Each row was made from one walk, in order. Every step used is in the known rows, and no mark comes twice. Write each row's walk.
Known rows:
beni > vozov > tosa: 2.66  -0.82  -3.12  1.21  -0.56  -0.66  2.35  -1.61  1.69  0.93  1.53  1.09  4.32  -7.01  3.60  0.53  0.77  -0.64  1.94  4.24  -4.30
vimon > tosa > gapo: 3.33  -0.59  -3.47  1.65  0.18  0.56  0.81  0.35  -0.32  1.43  3.22  -0.05  -1.27  -8.11  -0.09  -2.45  0.37  -2.79  2.38  2.22  -3.88
pabu > mopo > gapo: -1.59  -1.70  -0.39  -0.80  -0.92  -2.87  3.69  0.59  -3.00  0.95  1.15  1.68  1.68  -4.43  0.27  0.88  -0.70  -3.57  1.48  2.70  -0.08
tosa > gapo > beni > vozov: 2.87  -0.43  0.07  1.20  -2.06  -1.71  3.64  -1.46  -0.23  3.41  2.96  0.18  2.01  -8.64  2.51  -1.30  0.15  -0.39  -0.73  2.38  -3.05
tupo > mopo > gapo > nuta: -1.16  -3.79  0.94  2.49  -3.15  0.65  2.68  -3.02  0.17  4.28  -0.21  1.04  3.32  -5.55  -0.67  0.43  1.07  -3.23  -1.21  5.82  -1.57
gopif > gapo > tosa > vimon: -1.50  0.65  -3.83  2.45  -1.14  -1.66  -0.71  -0.01  -0.46  3.70  1.38  1.37  3.08  -6.95  0.04  -0.07  -0.80  -1.52  -1.72  2.67  -3.32
nuta > gapo > beni > vozov > tosa > vimon: 1.15  1.69  -2.71  0.47  -1.92  -2.45  0.13  -0.31  1.05  3.65  0.60  0.78  5.37  -7.83  0.98  -1.11  0.28  -3.05  -3.03  4.17  -5.63
gapo > beni > vozov > tosa: 2.72  -0.89  -3.04  2.54  -0.18  -0.75  3.04  -2.25  2.25  1.29  1.72  0.74  5.25  -7.45  3.14  -0.24  0.07  -0.98  1.02  4.61  -5.05
vozov > tosa > vimon: 1.13  1.20  -3.84  0.58  -1.21  -2.15  -1.00  0.44  0.89  2.94  -0.26  0.31  4.47  -6.07  0.24  -1.65  0.03  -3.44  -2.15  4.20  -5.85
mopo > gapo > tosa: -1.49  -2.46  -2.51  3.42  -2.04  -1.41  1.01  -2.62  -0.64  2.29  2.52  1.44  1.23  -7.83  1.30  2.40  -1.80  -1.08  2.68  2.48  -0.78
vozov > tosa > gapo: 3.09  -0.27  -2.94  1.02  -0.66  -0.32  2.37  -3.31  -0.02  1.06  3.33  -0.06  -0.33  -8.25  -0.11  -0.33  -1.63  -2.61  4.42  2.62  -4.32
gopif > gapo > tosa > vimon > beni > vozov: 0.70  0.21  -1.91  2.10  -2.42  -1.21  -0.50  0.76  1.73  4.27  2.15  1.09  1.72  -7.73  5.06  0.83  1.13  0.97  -4.35  2.91  -1.34
tupo > gopif > pabu > mopo > gapo > tosa > vimon: -1.90  1.13  -2.63  0.22  -2.20  -3.66  0.04  -0.83  -1.07  3.32  1.36  2.39  2.75  -7.25  0.09  -0.06  -2.07  -3.50  -1.83  2.81  -3.57
nuta > gapo > beni > vozov: 2.03  -1.01  0.80  1.41  -2.07  -1.59  3.61  -0.54  -0.39  3.75  2.89  0.27  3.42  -8.17  1.60  -0.75  0.62  -0.34  -2.18  3.21  -2.63
tosa > vimon > beni > gapo: 3.31  -0.15  1.10  4.56  -1.67  -1.92  1.43  1.59  0.44  2.21  1.69  -0.68  -0.95  -6.60  1.66  -3.59  0.61  -2.94  -3.43  3.82  -1.32
gapo > beni > vozov: 2.44  -1.07  -0.02  1.72  -1.79  -1.74  3.26  -0.17  0.20  3.41  2.02  0.24  3.64  -7.35  2.81  -1.47  0.86  0.09  -2.19  3.16  -3.12
gopif > pabu > mopo > gapo > tosa > vimon: -1.49  1.30  -3.46  0.42  -2.51  -3.43  -0.57  0.10  -0.53  3.25  1.07  2.87  2.93  -7.68  -0.03  -0.42  -1.37  -2.95  -1.68  1.69  -3.71
tupo > gopif: 0.77  -2.45  1.25  1.08  0.02  -1.32  3.32  -1.75  -2.41  2.40  2.04  -2.02  0.70  -3.71  0.09  -0.46  -1.84  -2.89  -0.90  6.43  -2.54
nuta > gapo > beni: 1.31  -2.18  0.32  3.67  -0.65  -0.79  3.44  -0.86  -0.82  3.33  3.03  -1.18  3.14  -7.08  -2.95  -2.23  -1.54  -2.71  -2.27  4.04  -3.92
nuta > gapo > tosa > vimon: -0.75  0.79  -2.69  1.33  -2.79  -2.00  -1.46  -0.75  -0.74  4.36  1.10  1.09  3.14  -8.17  -1.04  -0.61  -0.61  -2.40  -2.66  3.07  -4.14
tupo > mopo > gapo: -1.03  -2.29  2.02  -1.05  -1.13  -0.61  2.62  -0.62  -2.53  1.54  1.02  1.51  1.40  -5.51  -1.11  1.43  -0.84  -2.96  0.73  4.10  -1.84

Which walk is each row?
3.29  0.24  -2.41  0.21  -1.37  -0.66  2.81  -3.43  0.12  1.37  3.42  0.61  0.04  -9.06  1.75  0.29  -0.86  -1.75  4.26  2.34  -3.91 : beni > vozov > tosa > gapo
3.12  -0.36  -1.15  1.81  -1.30  -1.08  2.86  -0.38  0.57  3.01  2.93  0.38  2.34  -8.89  2.98  -1.90  0.85  -0.69  -0.78  2.65  -3.50 : vimon > tosa > gapo > beni > vozov
1.62  -1.87  -1.61  6.67  -1.42  -0.12  1.49  -2.48  1.01  1.41  2.72  1.04  -0.06  -8.57  2.41  -0.82  -0.85  -0.41  0.65  3.47  -1.46 : vimon > beni > gapo > tosa
1.54  -2.60  -1.15  3.44  -3.44  0.54  2.47  -3.69  0.77  4.83  1.44  -0.35  1.02  -7.08  -0.59  -1.43  0.85  -2.64  0.11  4.11  -2.30 : tosa > gapo > nuta
0.39  -0.30  -2.74  3.58  -2.70  -0.49  -3.22  0.21  2.20  4.66  1.43  -0.33  0.85  -7.40  1.25  -0.74  -0.57  -1.58  -6.33  4.11  -2.97 : nuta > gapo > tosa > vimon > beni
2.37  -0.90  -2.44  2.37  -0.43  -0.70  3.18  -2.51  1.79  1.51  2.27  0.86  5.12  -8.00  2.30  0.28  -0.11  -1.36  1.06  4.67  -4.72 : nuta > gapo > beni > vozov > tosa
2.06  -2.06  -2.34  4.08  -3.40  0.90  1.87  -4.77  3.14  4.48  1.52  0.12  1.79  -8.22  2.07  -0.16  0.99  -2.16  -0.27  4.93  -2.77 : vimon > beni > vozov > tosa > gapo > nuta
-0.11  0.36  -3.37  2.65  -2.34  -1.70  -2.41  0.92  2.32  3.63  1.56  1.52  0.77  -7.20  1.73  -0.80  -1.12  -2.02  -5.50  2.87  -2.95 : gopif > pabu > mopo > gapo > tosa > vimon > beni
1.48  1.73  -3.20  0.68  -1.75  -2.55  -0.14  -0.08  1.45  3.49  0.03  0.71  5.49  -7.23  1.85  -1.56  0.38  -2.77  -3.03  4.11  -5.86 : gapo > beni > vozov > tosa > vimon
0.22  0.49  -1.58  0.53  -3.26  -2.20  -0.33  0.23  1.14  3.81  1.04  1.90  2.24  -7.68  5.41  0.72  1.17  -0.16  -4.40  3.02  -1.31 : pabu > mopo > gapo > tosa > vimon > beni > vozov
2.15  0.36  -0.91  0.63  -3.26  -1.76  -0.83  1.60  1.68  4.57  1.13  0.25  1.73  -7.05  4.70  -0.73  1.98  0.15  -5.77  3.20  -2.11 : tosa > vimon > beni > vozov
1.67  0.02  -3.47  3.06  -1.52  -0.61  -2.91  1.02  3.33  3.68  0.42  -0.86  1.77  -6.00  2.11  -1.42  -0.07  -2.25  -5.88  4.83  -4.27 : vozov > tosa > vimon > beni
0.28  0.71  -0.98  0.18  -2.95  -2.75  0.41  -0.05  1.17  3.69  2.26  2.25  1.48  -7.94  5.01  0.75  -0.15  -0.65  -4.42  3.17  -1.76 : tupo > gopif > pabu > mopo > gapo > tosa > vimon > beni > vozov
0.57  2.23  -3.37  -0.58  -1.61  -3.69  0.93  0.36  1.17  2.68  0.80  2.54  5.28  -7.55  1.52  -1.25  -0.35  -3.55  -2.33  2.96  -5.62 : gopif > pabu > mopo > gapo > beni > vozov > tosa > vimon
1.95  -2.02  -2.15  3.39  -3.26  0.57  2.85  -4.91  2.03  4.23  1.44  0.54  2.47  -8.06  1.27  -0.23  1.01  -2.31  1.25  4.61  -2.97 : beni > vozov > tosa > gapo > nuta
0.66  0.08  -1.19  1.25  -3.79  -2.18  -1.03  0.43  1.70  4.61  1.53  1.01  1.46  -8.06  5.38  0.98  1.03  0.05  -4.38  2.98  -1.15 : mopo > gapo > tosa > vimon > beni > vozov
2.09  -2.13  -0.59  6.76  -3.15  -0.09  1.96  -2.29  3.22  4.22  0.25  -0.09  2.42  -6.66  1.71  -2.54  1.94  -3.48  -3.18  6.19  -1.92 : vozov > tosa > vimon > beni > gapo > nuta
3.43  0.01  0.15  4.87  -1.24  -1.80  1.53  0.78  1.25  1.62  1.73  -0.37  -0.14  -6.85  2.10  -3.18  0.38  -3.18  -2.58  4.25  -2.01 : vozov > tosa > vimon > beni > gapo
2.86  -0.81  -3.43  2.37  -0.79  -0.17  0.99  -1.35  3.13  1.49  1.65  0.71  3.39  -7.19  4.60  0.67  0.69  -0.43  -0.21  4.76  -3.93 : vimon > beni > vozov > tosa
0.66  -0.28  -3.25  3.75  -2.41  -0.54  -3.48  0.48  2.65  4.46  0.78  -0.31  1.01  -6.82  2.08  -1.15  -0.36  -1.26  -6.30  3.97  -3.32 : gapo > tosa > vimon > beni
1.81  -0.99  -2.61  2.20  -0.64  -1.53  3.22  -2.25  1.93  1.43  2.02  0.85  4.86  -7.61  3.38  0.85  -0.38  -1.66  1.63  4.42  -3.94 : mopo > gapo > beni > vozov > tosa
0.52  0.97  -2.14  2.88  -2.32  -2.54  -0.23  -0.46  -0.51  3.24  0.65  1.20  2.45  -7.89  0.58  -2.11  -0.23  -2.46  -1.78  2.99  -3.66 : beni > gapo > tosa > vimon
